Known rows, with every step that occurs
volub, sesok, tiba, kupu, mero, vizov: [  0.1  30.7  -6.6  37.4  -2.0  -0.5 -10.1 -51.7  -0.1  -7.7  -4.2   8.4
 -20.4   7.8  12.9   7.3 -32.4 -62.0  26.5 -14.8  -3.4 -22.9 -19.5]
mero, kupu, tiba, sesok: [-31.8  -4.8  11.3 -13.8 -14.9  21.2 -13.6 -25.6 -33.2 -19.3 -10.1  -3.8
 -35.5  10.6 -22.5  -9.0   2.7  24.4  -2.9  14.2  12.3   5.8  -3.4]
komov, volub, sesok: [ -1.3  21.4  36.5 -19.4 -16.6  -5.5 -25.1  12.7 -15.7  41.5  -1.7 -20.8
   8.5   8.3  23.3  19.8 -15.8 -14.8  10.9  32.5  42.3 -33.8 -19.5]
komov, volub, sesok, tiba, kupu, mero, vizov: [ -3.7  34.7 -21.1  33.4 -13.7  -0.7 -18.6 -31.8  -1.8  -1.8  -4.0   0.0
  -9.2   6.2  13.7  15.5 -39.8 -62.2  24.5  -9.6   8.1 -36.5 -24.5]
vizov, mero: [ 33.8 -28.4  27.7  -3.2 -18.6 -18.0 -20.1  36.9  -1.9  32.3  15.1   4.4
   1.1  -0.6 -33.9  -3.5 -24.4  21.8  16.4  -3.6 -13.4  -3.5   0.0]
kupu, tiba, sesok, volub, komov: [-34.4   3.8  30.8 -15.8  33.8  22.0 -22.8  14.6 -24.7  22.0  -6.8 -24.0
  -6.4  19.0  35.6 -31.3 -14.6  51.1  -1.5  26.8  12.2  12.0 -17.4]
volub, sesok, tiba: [ -1.5  15.2  47.0  12.9  19.5  13.4  -5.4   9.3  -7.2  28.7 -10.3  -8.5
 -32.9   9.8  19.7   6.5 -16.0 -37.8   8.7  19.3  22.9 -15.7 -24.9]
dofar, mero, vizov: [ 23.8  33.2  -3.1   1.3 -12.7 -36.3 -19.1 -38.3  -1.1  -4.7  18.5  -6.6
 -43.6 -10.0 -13.2  10.1 -24.9 -38.6  22.9   3.4  16.0  -1.6   6.2]
sesok, volub, komov, mero: [ 25.6  17.0   3.4  39.9  24.7   6.8 -15.0  35.5  -9.3  28.4 -13.0 -26.2
 -46.1  11.9  43.4   1.7 -40.4  42.6  14.5  26.0  15.7  -6.6 -17.7]
komov, volub, sesok, tiba: [ -4.2  20.2  27.6   9.0   3.9  14.3 -16.6  33.0 -10.4  36.0 -11.1 -19.4
 -17.7   7.2  18.2  18.8 -24.8 -38.1   6.3  26.5  37.1 -33.8 -31.4]
tiba, kupu, mero, vizov, mabap: [  9.5   4.3  -7.1  -5.9  -2.4 -23.5   0.4 -30.5  13.2   1.3  28.8  14.9
 -32.0  -5.9 -21.0  23.4  -6.6 -16.9  25.3 -29.1 -28.2  -5.5  -0.2]
mabap, vizov: [-24.1  -6.0  24.9 -16.4  20.2 -20.9  -0.6  14.7   5.1  26.1  19.3   3.6
 -33.6   6.3 -10.0   1.5   7.8   7.7   8.5 -13.4   0.6  -7.5   4.2]
volub, komov, mero, kupu, tiba, sesok: [-22.0   6.3  14.7  13.5 -12.2  32.0 -15.9  -7.9 -32.6 -17.7 -22.6 -17.3
 -55.1  13.0  -1.8  -4.0  -7.7  36.9   0.3  19.7  12.3  -2.4  -7.9]
dofar, mero: [ 22.0  15.3  -4.9 -14.3  -3.0  -9.1 -19.0  17.8  -3.8  15.6  16.1  -4.4
 -55.8  -9.0 -14.5  10.6 -15.4  -1.4   9.5   4.0   8.4 -10.7   1.7]
komov, mero, kupu, tiba: [  3.6   2.5 -32.5  16.8 -32.7  21.9 -22.9 -28.2 -27.5 -12.4  -6.7 -11.9
 -28.5  10.2 -15.7  23.6 -21.1  20.8   7.5  10.5   6.6 -12.8  -0.1]
mero, kupu, tiba: [-17.4  -4.0 -15.2 -13.1 -35.1  19.1 -23.8 -53.0 -27.9  -8.0   4.2  -7.3
  -2.4  11.6 -23.1  17.0  -5.8  15.6   3.2   6.4   9.6  -7.7   3.7]
dofar, mero, kupu, tiba, sesok: [-24.3   3.9  -1.4 -17.7 -13.0  22.2 -16.6 -11.8 -30.2 -19.9  -7.7  -4.0
 -48.9   4.6 -24.9  -7.9  -0.8  12.8  -4.7  12.3  11.4   2.7  -1.2]
tiba, kupu: [ -8.6  -6.8  -9.9  10.2  -1.5  -6.8  -8.4 -20.0  -9.3  16.8  13.6  -0.1
 -13.3   7.8   8.0   3.9  -3.6  -5.8  15.6  -2.8  -2.4 -31.7  -7.7]
sesok, volub, komov, mero, kupu: [ 18.2  19.2  -0.7  50.3   0.2  14.1 -12.4 -43.7  -9.9   7.1 -24.3 -18.2
 -48.1  14.0  21.8  17.4 -26.1  17.3   7.5  24.6  40.3 -17.1  -5.3]
mabap, vizov, mero, kupu, tiba: [-18.3 -23.8  -9.0 -11.4 -29.8  10.9 -23.7 -12.2 -14.4   2.8  11.2   2.2
  12.6  10.9 -41.0   4.8  -8.1   9.6   2.4 -11.2 -11.2  -9.4   9.2]
tiba, kupu, mero, vizov: [  6.4  20.8 -22.4  24.5 -13.2 -13.9 -14.4 -59.0  -0.8 -14.2   9.0  11.1
 -19.7   3.3  -3.6   7.9 -29.2 -28.1  28.8 -22.5 -11.4 -16.0  -7.4]
sesok, volub: [  1.2  -0.7  -7.4 -13.9  33.9 -10.3 -12.9   8.6 -10.4  31.1   8.1  -3.4
   2.2  11.4  18.2 -19.9 -24.4  25.1   5.0  20.7  21.2  13.2 -13.1]
vizov, mero, dofar: [ 43.7   7.6 -10.7  -4.4 -20.1 -23.5 -27.4  43.7  -1.7  15.7  21.8   5.8
 -36.0 -13.6 -47.0   0.8 -24.1  10.0  15.5   0.7  18.9   1.6   3.7]

Rows
[  1.3  17.4  -4.9   1.2  -1.6  -9.1  -4.8  -4.9  11.9  13.1  15.0   4.2
 -18.9  -3.6  -4.2  31.7 -16.6 -51.7  20.8 -16.2  -9.5 -25.9 -17.3] => komov, volub, sesok, tiba, kupu, mero, vizov, mabap
[-29.5  -7.6  15.2 -25.4  -1.9  13.8 -14.8  18.1 -32.6  -5.9  -0.1  -5.1
 -33.9   8.1 -14.5 -17.2  -1.8  39.1   1.1  12.7  -3.5  12.7  -9.5] => kupu, tiba, sesok
[ 18.0   5.8   9.0 -18.0  -2.2 -26.2  -1.0 -26.4  13.8   3.9  27.0  12.8
 -39.8  -8.7 -28.2  25.5  -9.2  -2.8  23.4 -24.7 -21.2   8.1   1.9] => kupu, mero, vizov, mabap
[ 15.1  39.3 -34.2  20.1  12.5  13.1 -27.0  58.8 -23.1  -2.4  -7.7 -19.2
 -71.9  -0.8  10.0  -7.4 -34.1  36.5   7.5  26.5  33.0   8.2 -13.2] => kupu, tiba, sesok, volub, komov, mero, dofar
[-15.7  -1.5   8.7 -13.8  45.3  -3.0  -6.4  22.5 -18.1  18.4  -5.4  -1.4
 -21.2  12.5  17.9 -38.1 -17.2  32.6  -0.9  27.0  22.7  24.9 -18.0] => tiba, sesok, volub
[-14.8   7.2   9.6  30.1  18.1  14.0  -3.8  -8.5  -8.7  24.3  -4.6  -3.1
 -16.5  13.3  31.0   3.6  -9.8 -53.0  12.2   7.2   7.8 -40.5 -24.6] => volub, sesok, tiba, kupu
[  4.5  12.3  -2.9  29.8  23.1  23.0 -18.5  51.9 -23.4  14.7 -18.2 -27.5
 -44.7  14.9  37.5 -12.2 -37.7  52.9   8.1  28.3   4.8   2.7 -20.7] => kupu, tiba, sesok, volub, komov, mero
[-37.2   6.7  26.4  -6.7  23.1  28.0 -21.6 -18.4 -24.9  11.3 -13.4 -21.8
  -7.8  21.6  31.0 -24.1 -11.0  38.7  -4.5  28.5  25.0   5.2 -12.7] => mero, kupu, tiba, sesok, volub, komov
[ -5.9  11.4 -13.7  30.7   8.4  33.5  -7.4   1.9  -2.5  12.9 -10.3  15.4
 -31.6  11.9  12.5   6.9 -26.0 -25.9  13.8 -21.0 -14.6 -36.3 -29.5] => volub, sesok, tiba, kupu, mero
[-36.3 -20.5  16.1 -13.3  -9.6  14.4 -11.2   8.7 -20.9 -10.0  -4.5   4.6
 -24.2  10.5 -35.5 -19.5   3.2  18.3  -4.1  -2.4  -5.4   4.2   1.6] => mabap, vizov, mero, kupu, tiba, sesok
[ 21.6   4.3  -9.8  -7.8  -5.7 -28.7 -20.6  59.8   7.1  19.1  27.3  10.7
 -40.3 -11.6 -49.1  -3.6 -13.7   1.0  12.3 -12.5  13.2  -1.1   8.4] => mabap, vizov, mero, dofar
[ 11.3  41.0 -39.3  22.9   2.1  19.5 -18.2  14.3  -4.0   1.3  -0.8  14.4
 -59.1  -2.4  -7.6   9.4 -25.0 -32.4  14.0 -11.3  18.1 -25.5 -20.5] => volub, sesok, tiba, kupu, mero, dofar
[-30.3  15.5  15.6  -6.8  25.3  29.8 -24.5  -6.9 -21.9   9.4 -12.0 -22.1
 -23.4  15.1  26.4 -23.0 -14.6  28.0  -6.5  27.0  23.6   2.5 -10.2] => dofar, mero, kupu, tiba, sesok, volub, komov
[ 40.9  43.3 -15.9  31.6  -5.5  -3.9 -23.1  38.4  -9.2   6.3  -0.6 -18.7
 -88.1  -8.0  -0.5  19.3 -28.9  24.7  18.6  17.4  36.6  -9.6  -5.0] => volub, komov, mero, dofar
[ -8.3   6.0 -31.8 -14.9 -32.2  20.0 -28.4 -35.4 -24.8 -10.1   6.8  -7.4
 -20.1   4.1 -28.3  17.8 -10.4   1.0   0.9   4.4   8.1 -13.4   6.7] => dofar, mero, kupu, tiba
[ 15.9  23.7  -1.1  11.4 -14.7 -18.2 -16.0 -50.7  -0.4 -11.2   7.9   8.6
 -27.8   0.1 -13.8  10.6 -32.7 -10.7  27.1 -15.8  -1.5   2.2  -5.0] => kupu, mero, vizov
[-36.4 -19.6  -8.5 -14.1  31.1   8.5 -13.3  26.5 -19.1  11.1  -3.8   5.6
   7.9  18.1  -4.8 -42.4 -15.3  20.8  -9.1  10.1   3.6  19.6  -7.8] => mabap, vizov, mero, kupu, tiba, sesok, volub
[ 14.2   2.9  24.6 -24.1   0.1 -42.4   0.2 -29.4   9.1   9.3  33.6   0.9
 -33.3  -9.5 -21.9  23.8   2.3 -11.6  22.0  -7.1  -5.7   9.6   7.7] => mero, vizov, mabap
[  6.9   5.4  -8.9   4.9   7.9 -12.4   3.4 -19.7  16.6   0.8  23.0  14.0
 -42.5  -6.1 -20.1  23.9 -11.7 -32.7  22.6 -29.1 -28.9  -7.9  -7.8] => sesok, tiba, kupu, mero, vizov, mabap
[-41.9  -9.8  32.2  -5.5  28.9  20.6 -19.3  14.8 -14.2  20.4  -7.9 -14.3
   5.4  21.5  15.7 -33.4 -10.2  31.9  -5.8  11.2   6.7   4.6  -7.0] => mabap, vizov, mero, kupu, tiba, sesok, volub, komov
[  8.6  18.2  10.6  49.0   6.7  18.3  -8.7 -32.6 -13.3  -1.9 -32.8 -16.8
 -60.5  14.5  20.7   5.2 -20.7  21.9   3.5  28.5  42.4 -10.8  -8.8] => tiba, sesok, volub, komov, mero, kupu
[-30.4  -6.0 -10.9 -26.6  35.6  11.3 -15.4  26.1 -29.1  11.6  -1.8  -4.2
  -2.4  15.6  13.1 -40.5 -19.8  38.8  -4.1  25.2   9.2  27.1 -18.2] => kupu, tiba, sesok, volub
[ -6.3   7.7 -29.5  20.3 -12.6  31.7 -27.0 -21.2 -28.0   0.3 -11.8 -21.0
 -10.9  17.9  13.2   9.3 -28.5  29.4   2.8  19.2  13.1  -8.8  -6.3] => sesok, volub, komov, mero, kupu, tiba
[-24.4  -6.5  31.0  -2.0  16.3  24.5 -25.6   1.9 -21.0  18.2 -12.1 -17.9
   4.7  18.8  18.1 -30.3 -18.4  40.0  -2.7  22.5  13.4   6.9 -10.9] => vizov, mero, kupu, tiba, sesok, volub, komov
[ -9.0  14.0 -29.1  27.9  -2.9  33.6 -16.3  20.1  -4.0  18.8 -11.1   5.8
 -19.2  10.6  11.6  16.0 -33.2 -24.6  12.5 -14.7  -6.0 -50.2 -34.3] => komov, volub, sesok, tiba, kupu, mero
[  2.5  22.4 -25.7  39.1  -5.4  -3.9 -10.9 -46.8   2.8 -13.2   3.7  10.3
 -29.6   3.9  -2.1   8.0 -33.9 -43.5  26.7 -22.7 -10.1 -19.1 -15.3] => sesok, tiba, kupu, mero, vizov
[-31.9  -3.0 -15.1 -15.3  25.6  16.3 -14.8  -7.3 -28.8   0.7 -10.3  -2.9
  -4.3  18.1   6.9 -32.7 -15.7  27.5  -8.0  26.9  22.0  22.0 -13.5] => mero, kupu, tiba, sesok, volub
[ 26.8  34.1 -35.7  -2.0 -12.0   1.4 -22.6  19.4  -4.1  -2.8  11.2  13.5
 -69.3 -10.2 -35.8  12.0 -25.5  20.5  15.0 -12.3  19.1  -1.0  -5.5] => kupu, mero, dofar
